Each row was made from one walk, in order. Every step used is in the known rows, and no mark comes twice. Write each row's walk.
Known rows
zana > bifev: [-18  18   2   8 -27   4 -15  16 -21   0   6  -8  11   2   6   8 -43 -16
  -3   6 -28]
kefop > zova: [ -7   2  -5   4 -24  22  45  -5  -6 -35  10  -6  16   8   4 -35 -14 -25
  -2  -4 -12]
lobonin > toref > zana > bifev > bafenog > kefop > zova: [-16  31  -7 -23 -29   7  91  -8   4 -40  37 -18  11  35 -28 -31 -81 -53
  -1  46 -31]
kefop > lobonin > toref > zana > bifev > bafenog: [-20  15  14 -11 -31   2  52  -8 -17  33  19  -7  50  19 -28 -25 -57 -56
  -3  28 -20]
lobonin > bafenog > kefop > zova > toref > zana: [-15   4   3 -30  15  14  74  -6   5 -49  31 -32   0  23 -22 -88  -5 -22
  -4  44  -9]
zana > bifev > bafenog > kefop > lobonin > toref > zova: [-55  28  19 -11 -45   5  53 -12  -6 -32  32 -27  22  11 -25 -25 -82 -34
  -1  29 -18]
lobonin > bafenog > bifev: [-21  15  -1 -23  10   4   5   1 -10  12  11 -56 -28 -13 -18 -35 -35   2
   1  16 -15]
zana > bifev > bafenog > kefop > zova > gudi: [-39  29 -13 -17 -24  11  43  -4   4 -73  26 -30  20   5 -25 -50 -48 -34
 -20  23 -17]
lobonin > toref > zova > gudi: [ 16 -10 -45 -18  38   3  41  -9  14  -8  13  -7  11  22  30 -27 -15  -5
  22   1   0]
lobonin > toref > zova: [  6  -3 -15  -7  14   6  47  -8   6  -1  14  -6   1  22  21 -10 -42  -4
  24   6  -9]
zana > bifev > bafenog: [-30  32  15   1 -14  10   6   6 -10  -8   8 -27  16  -4 -29   1 -71 -21
 -10  13 -32]
gudi > zova > toref > zana > bifev: [  0  13  -4   4 -28   9   5  16  -8 -20  13   9  36  24  16 -49 -28 -34
   5  19 -29]
bafenog > kefop > lobonin > toref: [-22  -3  10 -26 -10 -15  45 -19  16 -24  26   7  -7   7  -4 -27  23 -10
  -3  25  26]
bafenog > bifev: [-17  20   2 -15 -34  -6 -12  -9  -6  -6  10  -4 -21  -2  -1   7 -17  -9
   7   4  -6]
bafenog > kefop: [-16   5   2 -14 -17 -13  14  -6  17 -43  15   2 -25   3 -10  -7  13   7
  -5  22  16]
zova > toref > zana > bifev > bafenog: [-14  26  25 -16  -4   8  16  -2  -6  -7  16   5  41  29 -22 -21 -49 -36
   5  36 -33]
zana > bifev > bafenog > kefop > zova > toref: [-46  35  31 -23 -14  17  49 -10   8 -80  33 -18  16  13 -23 -50 -49 -32
 -10  37 -26]
bifev > bafenog > kefop: [-27  21  16 -20   0  -9  35 -15  27 -46  16 -23 -16  -5 -47 -15 -19   1
 -14  27  11]
bifev > bafenog > kefop > zova > gudi: [-24  15 -11 -27   4   7  71 -22  31 -79  23 -27   8   1 -36 -60  -6 -20
 -20  20  10]
zana > bifev > bafenog > kefop > lobonin > toref: [-47  28  25 -23 -20  -3  43 -10   2 -27  29 -23  10   2 -31 -25 -54 -27
 -13  35 -12]

Which walk is each row?
[-38  24  41 -23 -40   0  28 -12  -4 -28  28  11  47  28 -31 -39 -28 -44
  -5  46 -12] : zova > toref > zana > bifev > bafenog > kefop > lobonin
[-27  29  28 -26 -14  -1  24  -5   5 -38  27   8  22  31 -29 -22 -39 -31
   0  49 -22] : zova > toref > zana > bifev > bafenog > kefop
[  1  -9 -40   3  -9   5  11  -3  -2 -17   3  -7  26  15  20 -22 -13  -6
  12 -12   2] : toref > zova > gudi
[-22   7  -3 -11 -36   6  55 -10  14 -76  24  -3 -11  12  -6 -37   2 -15
  -8  17   8] : bafenog > kefop > zova
[-42  14  29 -16 -31  -5  39 -24  15 -35  17 -17   9  -7 -51 -29  -6 -13
 -21  24  21] : bifev > bafenog > kefop > lobonin
[-24  28 -23  -9 -54   8  58   0  -7 -52  25 -17  35  31 -35 -41 -60 -61
 -14  29 -24] : toref > zana > bifev > bafenog > kefop > zova > gudi
[-29  10   6 -18 -57 -12  44  -4  -9 -11  32   9  15  25 -10 -16 -23 -41
  -2  37  -1] : bafenog > kefop > lobonin > toref > zana > bifev
[  5  -9 -36  -7   6  17  41  -7   4 -40  10  -6  29   9  14 -58  18 -28
  -5 -11   0] : kefop > zova > gudi
[-33  36   4  -2 -77  10  61   3 -14 -46  27 -17  26  28 -45 -25 -85 -58
 -13  34 -32] : toref > zana > bifev > bafenog > kefop > zova
[-22   3  12 -33  39  16  62  -8  14 -61  30 -38 -14   5 -12 -91  10  -2
  -7  38  -4] : lobonin > bafenog > kefop > zova > toref
[-18  26  21 -11 -22  29  60  -7 -12 -43  25  -4  53  32 -19 -57 -60 -62
   0  29 -40] : kefop > zova > toref > zana > bifev > bafenog
[-45  28  18  -3 -86  -3  33  -1 -20 -13  21 -10  39  19 -49 -12 -64 -53
 -16  34 -16] : toref > zana > bifev > bafenog > kefop > lobonin
[-31  23  16 -16 -19  10  71 -21  24 -75  23 -26  -4   2 -44 -42 -29 -16
 -16  24   2] : bifev > bafenog > kefop > zova
[-21  23  26 -28 -12   8  81 -25  23 -73  31  -6  18  26 -43 -57 -23 -33
  -7  41  -4] : bifev > bafenog > kefop > zova > toref > zana
[-23  14  17 -27 -20 -11  75 -25  17 -15  26  -9  13  14 -53 -29 -24 -32
 -10  42  14] : bifev > bafenog > kefop > lobonin > toref > zana
[  3  -8   1 -11 -22  -5  48 -13 -10  37  14  14  33  22  -4 -18  -3 -38
   4  15   4] : kefop > lobonin > toref > zana
[-25 -12  11  -6   4   6  19  -1 -20  32   5 -40  21 -15 -17 -57   0  -9
 -13   4   2] : kefop > lobonin > bafenog
[-34  -3  17  -9 -46 -11  18 -14   3 -30  18   8   4  -1 -13 -21  26 -12
 -12  16  26] : bafenog > kefop > lobonin
